What can hang from each mark
z_837: z_657 z_869
z_551: z_657 z_869
z_607: z_869
z_296: z_869
z_179: z_869
z_657: z_551 z_837
z_377: z_657
z_869: z_179 z_464 z_551 z_607 z_837

Known rows, with every way that one mark hangs from another
z_869(z_551): [ 5.3  7.7 -6.6  9.7 10.4 -0.2 -6.0  5.4  2.5  0.8  4.3 -0.5 -6.4  4.2
 -6.0  0.8  3.7  3.5 -2.8  1.3  8.2 -1.5  3.7]
z_551(z_657 z_869(z_179 z_607)): [  7.0   2.7   0.2 -39.1  -3.5   6.5   5.0  14.2  14.9   6.1  -9.7   3.9
   6.8  -6.1   2.4   3.1  17.3 -13.2  -7.2 -60.6   5.6   8.7  -5.7]
z_869(z_179 z_464 z_607): [  0.2   5.5  -1.3 -12.8  -0.1   1.8  -7.3  10.7  13.6 -15.0  11.1   6.7
  -7.7  -5.1 -23.9   9.4   7.9  -2.4  -1.5 -36.0  -2.0   1.3   1.3]
z_869(z_464 z_551 z_837): [ 10.7  24.3 -17.2   8.2   5.7  -4.5   1.6   6.9   5.5   3.7   8.7   6.6
  -9.2  -1.4 -21.5  11.7  -2.3   0.2  -3.1 -10.8   5.6   0.2   4.9]
z_657(z_837): [  0.4  -6.8  -2.5   4.3   1.3  -1.5  -0.1  -5.9  -1.9  -2.3   5.4   1.8
 -13.9  -3.1 -19.3   2.6   0.8 -12.9   2.1  21.1  -0.4  11.3  -1.8]
z_869(z_179 z_464 z_551 z_837(z_657)): [ 12.7  33.7  -8.8   4.3  13.3  -0.5   4.1   9.5   4.7  15.8  19.0   9.4
 -15.9 -12.2 -19.7   6.2  -3.9  -6.7  -8.2 -14.4   9.7  -6.1   3.5]
z_869(z_464 z_551): [  6.5  14.3 -11.6  12.5  10.0  -0.6  -1.6  13.4   5.9 -14.9  10.1   3.5
  -8.3   3.7 -17.1   6.8   1.8   9.8  -2.3  -1.0   6.8  -1.9   2.6]
z_296(z_869(z_464 z_837)): [ 10.9  19.2 -12.0 -12.0  -5.8  -4.5   3.0  -5.7   3.5  18.3   2.4   9.0
  -4.4  -1.4 -23.3  11.0  -4.7  12.4  -1.2 -20.3  -9.0   7.7  -1.3]
z_657(z_837(z_869)): [  4.4   1.3  -3.4   4.3  10.0  -3.8   4.2  -9.3  -4.1   0.4   3.8   4.3
  -1.7  -6.2  -5.5   2.5   5.0 -16.3   1.3  33.7  -0.2  16.9   3.9]
z_657(z_551(z_869(z_464)) z_837): [  2.6   7.7  -8.8 -13.6   4.3  -6.5  16.2   8.0  16.6  -1.8  11.3   6.6
 -18.3   1.0 -37.3   4.2  10.5 -15.1   2.1  42.5   3.8  11.0 -12.8]
z_179(z_869(z_464 z_551(z_657) z_607)): [ 10.5   8.6 -20.8 -11.2   9.2   2.3 -17.5  24.4  13.5 -16.4  10.4   5.8
   2.0   0.3 -19.5  12.8  14.0   7.4  -0.4 -55.4   8.0   1.5  -2.8]
z_296(z_869(z_464 z_607)): [  7.3  -1.8  -8.4 -27.1   2.5  -0.9 -10.9   2.0   6.0  -9.7   2.8   7.8
  -2.7   1.9 -29.3   8.5   3.7  18.9   0.3 -31.7  -8.1   9.1  -3.1]
z_179(z_869(z_464 z_551 z_837(z_657))): [ 10.8  28.4 -19.5  -0.5  16.0  -3.0  -9.3   7.9   3.3  15.4  19.6   9.8
  -6.9 -10.4 -19.9   5.8  -4.7   3.6  -2.7  -9.3   8.3  -8.5  -3.2]
z_607(z_869(z_179 z_464 z_837)): [ 10.2  19.9 -10.3  -0.2  -3.0  -2.9   0.6  -4.7  14.4  25.1  21.9   8.5
  -8.9 -12.2 -19.2   9.3   1.6 -24.0  -6.2 -27.9  -2.8  -3.1   6.7]
z_837(z_657(z_551) z_869): [  4.2  12.3   1.6  -7.3  24.7  -4.8  11.0   4.0  -3.4  15.4  15.6   4.5
   3.7  -0.8   5.9  -6.5   4.0 -15.4   1.2  49.7   8.2   0.3  -2.6]
z_869(z_179 z_464 z_551 z_607 z_837): [ 10.5  24.2 -13.4  -8.6   7.1  -2.9  -9.8   9.5  14.0   1.6  11.7   9.0
 -14.0  -5.6 -33.6  13.8   4.8  -7.9  -4.1 -45.1   4.1   2.9   7.3]
z_837(z_869(z_551)): [ 8.8 16.8 -6.5 10.3 19.8 -1.3 -2.0  2.0 -0.4  3.8  2.8  2.1  4.9  1.9
  6.2  0.6  6.1  1.3 -3.0 11.4  9.9  4.6  8.9]
z_657(z_837(z_869(z_179 z_551 z_607))): [  9.0   9.8  -4.2   0.9  20.6  -0.4 -14.4  -0.5   6.7  -1.1  13.6   6.9
 -14.3  -6.9 -24.4   6.3  13.3 -19.8  -2.0  -5.9   7.4  19.2   9.3]
z_551(z_869): [  2.4   2.8  -1.0 -20.1  -0.7   1.3   9.8   0.7   6.9   7.1 -10.5   1.8
   3.9  -2.9   4.3  -4.2   4.7   3.3  -3.5   1.8   3.2   1.9  -5.7]
z_607(z_869(z_179)): [  3.9   3.9   0.5   2.1  -1.1   1.9  -8.3  -5.9  10.6  19.7  19.5   2.0
  -6.8  -6.9  -4.2  -1.3   6.0 -18.9  -5.2 -16.5  -1.0  -4.1   5.7]
z_377(z_657(z_551)): [ -0.8   3.7  -5.1  -1.5   7.4 -10.0   2.2  12.3   1.2   8.4  14.3  -0.5
  -3.0   4.5  -0.8  -0.8  -3.4  -3.8   3.9  22.7   4.8  -2.2  -9.4]
z_869(z_837(z_657)): [  5.8   9.7  -3.7 -13.8   7.9  -3.0   8.0  -4.5  -9.2  20.1   1.7   4.9
  -0.7 -11.4   0.2  -2.6  -9.0  -9.8  -3.2   5.2   3.9  -2.6  -1.4]
z_869(z_179 z_551(z_657) z_607 z_837): [ 15.0  18.7  -9.6 -15.1   4.1   0.3  -4.1  12.4   9.2  14.1   2.5   4.6
  -3.7  -4.4 -13.1  12.2  12.5 -21.5  -6.3 -68.8   8.9  10.7   6.8]
z_179(z_869(z_464 z_607)): [ -0.7  -0.6 -11.5 -16.8   2.5  -1.0 -20.0   8.9  12.0 -16.0  11.7   7.5
   2.0  -3.5 -23.4   9.0   5.5   7.4   3.6 -31.5  -3.0  -2.8  -5.2]

Rows
[ 12.2   5.1 -16.5  -1.2  25.7  -3.8  -7.5   5.9   4.5 -22.0  12.6   9.9
  -8.1  -4.5 -32.8  10.9  11.0  -8.5  -0.5  12.6   7.1  17.8   7.1] => z_657(z_837(z_869(z_464 z_551 z_607)))
[ 15.6  -4.3 -17.0  10.0  11.3   0.3  -2.0   1.9   2.8   8.7  16.8   1.0
 -10.9  -2.4 -15.7   4.6  12.3 -31.3  -6.2  -7.7  10.4  14.2   5.3] => z_607(z_869(z_551(z_657(z_837))))
[ 11.5  15.2  -0.5 -13.0  31.5   3.0 -10.1   6.6   1.0   4.9  14.4   7.7
  -1.1 -10.3  -1.1  -2.9   7.6  -7.9  -5.8 -13.0  12.4   1.3   7.7] => z_837(z_657 z_869(z_179 z_551 z_607))
[  3.8   9.7 -17.3 -23.3  -1.2  -4.9 -17.4   2.5  11.3   1.5   8.4  10.2
  -0.2  -9.7 -27.1  13.7  -0.2  -1.9   2.6 -38.8  -3.9   1.0  -3.1] => z_179(z_869(z_464 z_607 z_837))
[  7.7  11.9  -4.5 -10.2  -7.5   4.9  20.4  15.4  15.3  -1.8   2.9   6.9
  -9.8 -10.0 -19.4   9.5  14.8 -17.0  -6.1 -20.7   3.6  14.4  -9.2] => z_551(z_657(z_837) z_869(z_179 z_464))
[ 11.1   7.7 -13.3 -49.1  12.2  -3.0  11.4   5.2   3.9   6.1  -3.8  12.1
   3.7 -15.8 -16.4   1.3  -1.9  -4.0  -7.0 -14.4   5.2   2.1  -6.0] => z_551(z_869(z_464 z_607 z_837(z_657)))
[ 10.3  13.2  -4.7  13.2  10.6   2.5 -13.3  -1.2  12.8  19.9  23.0   1.9
 -12.3  -3.7 -10.9  -0.4   7.8 -16.2  -8.2 -22.2   6.2  -4.8   9.3] => z_607(z_869(z_179 z_551))
[ 4.9  0.7 -8.8  5.4 12.8 -7.7  2.5 -1.9 -9.5  1.8  6.5  5.0  3.0 -9.6
  4.1  2.1 -2.5 -7.5  0.7 31.1  2.7 13.9 -2.0] => z_377(z_657(z_837(z_869)))
[  9.4  17.8 -10.8 -30.5   7.4  -2.2  21.5   4.0   2.0  16.7  -3.1  10.5
   2.9 -14.8  -6.5   0.3  -5.3  -0.5  -7.3   5.5   5.6  -2.3  -7.7] => z_551(z_869(z_464 z_837(z_657)))
[  7.0  14.3 -14.9 -43.8   4.0  -9.7  10.0  10.2  19.3   9.3   2.8   9.5
  -4.3  -1.1 -33.7   7.9   9.6 -15.2   0.8  -2.6   3.8   7.3  -7.9] => z_657(z_551(z_869(z_464 z_607 z_837)))
[  5.4   1.3 -10.9 -12.1  19.7  -9.4   0.7   6.0   9.7 -16.6  20.9   9.0
  -9.1   0.2 -38.1   9.3  15.3 -24.6   6.2  37.2   2.3  19.4  -0.6] => z_657(z_551 z_837(z_869(z_464 z_607)))
[  9.4  19.3  -2.8 -12.2  12.2  -5.6   3.5  -5.8   8.3  47.8  32.5   5.7
 -14.6 -10.2 -14.5  -3.2   0.7 -42.2  -4.2  11.0   5.8  -5.5  -0.2] => z_607(z_869(z_179 z_837(z_657(z_551))))
[  7.6   4.6 -14.2  -7.3  15.1  -1.0 -11.7  14.3   9.3 -23.2   9.3   5.2
  -5.9   2.5 -27.2   8.3   5.3   8.2  -2.2 -20.9   7.1   0.9   4.1] => z_869(z_464 z_551 z_607)
[ 14.8  20.1  -8.0 -20.5   5.0  -1.0 -18.6  -4.8  11.3  26.9   5.9   7.9
 -16.7  -1.4 -31.9   9.1   4.0   1.5  -4.4 -57.2  -0.4  11.2   5.0] => z_296(z_869(z_179 z_551 z_607 z_837))
[  6.2   8.0  -1.9 -22.5  -3.3   2.5 -14.0   4.4  13.4  -0.9   8.9   8.8
 -10.5  -0.9 -31.3   9.7   5.5  12.7  -1.8 -46.1  -8.4   5.8  -2.3] => z_296(z_869(z_179 z_464 z_607))
[ 10.9   9.8  -2.2 -15.7   8.6   3.2 -21.9   1.4  11.3  12.8   9.6   5.2
 -16.6   3.5 -25.5   4.9   8.2  11.3  -3.3 -49.3  -0.2   8.2   2.8] => z_296(z_869(z_179 z_551 z_607))
[ -1.4  -3.2  -8.0   2.1   8.3 -11.5   2.4   5.9  -0.4   4.8  20.0   1.2
 -15.8   0.9 -20.5   1.4  -2.4 -16.6   4.7  46.0   3.9   8.3 -11.0] => z_377(z_657(z_551 z_837))
[  4.8   7.8 -17.2  -8.2  12.7  -0.8 -26.1  14.3  14.6 -16.0  16.0   7.2
  -5.4  -0.8 -31.7   9.2   7.7  13.0   0.7 -34.0   5.0  -2.5  -2.0] => z_179(z_869(z_464 z_551 z_607))
[ 10.7   1.7  -6.6  -4.9   7.9   3.7  -7.2  12.2   8.5  -6.4   9.8   3.3
 -17.1  -3.4 -26.0  10.1  15.3 -23.6  -3.9 -41.1   9.5  17.4   2.9] => z_869(z_179 z_551(z_657(z_837)) z_607)
[  5.2  17.2   8.4  -2.0  15.6   3.4   6.5  -0.2  -3.5  17.0  11.5   5.9
   4.2 -13.5  14.4  -5.0   2.8  -9.2  -5.4   5.5   4.9  -1.9   2.3] => z_837(z_657 z_869(z_179))
[ 14.6  36.6 -11.2   2.5  -1.4  -0.8  -6.1   1.9  12.6  22.5  13.2   9.8
 -19.3  -1.7 -32.0  13.6  -0.1  10.7  -5.6 -39.6  -1.6   4.5   3.5] => z_296(z_869(z_179 z_464 z_551 z_837))
[  5.3  13.5  -1.5 -12.8   9.7   0.2  -4.5   7.4  11.1  -9.7   8.8   9.7
   2.9  -7.8 -10.6   8.5  10.3  -5.9  -1.8 -24.8  -0.5   6.1   5.5] => z_837(z_869(z_179 z_464 z_607))
[ 11.0  12.2  -4.6  15.8   4.1   4.0   0.8   9.9   5.7   3.6  12.3   0.9
 -18.5  -3.1 -16.4   7.2  11.4 -21.8  -4.6 -23.9   9.7  14.2   2.0] => z_869(z_179 z_551(z_657(z_837)))
[ 10.3  -6.6  -7.9 -18.3  11.6  -1.3   2.8   2.2  -3.7  -7.4  -3.0   4.9
   7.7  -5.5  -4.9   7.5  16.7 -25.3   0.3  -9.5   4.0  24.9   3.1] => z_551(z_657(z_837(z_869(z_607))))
[  5.2  17.4 -12.3 -27.4   4.5 -13.2  13.3   6.1   7.4  33.9  -0.1   4.5
  -0.2  -3.6  -3.0   0.6  -2.8 -10.4  -0.1  12.6   7.0   2.0 -12.9] => z_377(z_657(z_551(z_869(z_837))))
[  2.9   6.0  -8.8   4.0  17.0 -13.1   5.2   2.6  -2.6   7.3  17.1   3.8
  -5.5  -1.4  -7.0   1.8   2.2 -18.4   5.5  55.8   5.8  14.7  -6.5] => z_377(z_657(z_551 z_837(z_869)))
[ 10.3  24.5  -7.3  14.2   3.1   5.0   4.6  25.5  12.5  -5.3  11.9   3.3
  -8.5  -0.2 -10.6  11.7  12.0  -2.8  -7.1 -40.4   8.8   0.4   2.3] => z_869(z_179 z_464 z_551(z_657))
[ 10.5  10.2 -17.1 -24.6  22.7  -2.5 -21.2   0.5   1.4  19.8  12.9   8.0
  -4.1 -11.2 -16.1   1.6  -2.6  -5.6  -2.1 -26.9   9.4  -3.8  -1.1] => z_179(z_869(z_551 z_607 z_837(z_657)))
[  3.1  23.7  -1.6  11.5   9.6  -5.7   9.6   6.5  14.0   2.4  27.4   8.8
 -18.9  -2.1 -31.7   9.4  13.5 -26.8   3.8  40.0   2.1  11.5  -0.6] => z_657(z_551 z_837(z_869(z_179 z_464)))
[  3.7  12.6 -14.1   7.2  17.6 -13.6   9.5  11.0   1.6  -6.4  23.0   7.7
  -8.5  -1.8 -19.2   7.9   1.2 -13.6   5.0  56.1   4.9  13.1  -7.4] => z_377(z_657(z_551 z_837(z_869(z_464))))
[  5.4   7.4  -4.1  -8.0  10.6  -1.3  -3.6   1.2   9.6 -13.9  14.6  10.8
  -9.4 -10.3 -30.7  11.2  12.7 -16.3  -0.6  -4.7  -1.3  16.5   4.4] => z_657(z_837(z_869(z_179 z_464 z_607)))
[ 13.2  29.5  -5.4  -0.1   0.3  -1.4  -8.4  -7.1   8.5  39.6   7.0   6.4
 -17.4  -1.8 -20.7   7.5  -0.3   2.7  -5.0 -41.7  -0.9   5.9   4.4] => z_296(z_869(z_179 z_551 z_837))
[ 13.2   0.8  -7.0 -42.8  11.0  -2.7  -6.1 -10.2  -7.3  23.5  -1.0   9.4
  -2.5  -8.8 -17.3   0.3  -3.8   2.6  -1.8 -27.9  -2.9   7.3  -2.8] => z_296(z_869(z_607 z_837(z_657)))
[ 12.1  11.0  -0.7 -38.9   5.5  -0.4  -9.3  -9.5   1.0  32.9   6.5  11.3
  -9.5 -12.7 -21.2   2.5  -2.8  -1.6  -4.3 -44.1  -3.9   5.8  -2.5] => z_296(z_869(z_179 z_607 z_837(z_657)))
[  5.2  29.0   2.8   0.0  20.0  -2.8  12.2  13.6   7.8   9.9  26.8   8.8
  -5.4  -5.8  -7.4   1.0   6.3 -16.9  -0.8  32.2   6.9  -3.4  -2.2] => z_837(z_657(z_551) z_869(z_179 z_464))
[  5.8  10.5  -3.9   5.8  -1.4   1.5  -3.0   1.4  14.1   6.0  25.6   5.7
  -8.1  -7.6 -15.7   5.5   5.7 -12.4  -5.6 -17.5  -1.9  -5.3   4.4] => z_607(z_869(z_179 z_464))
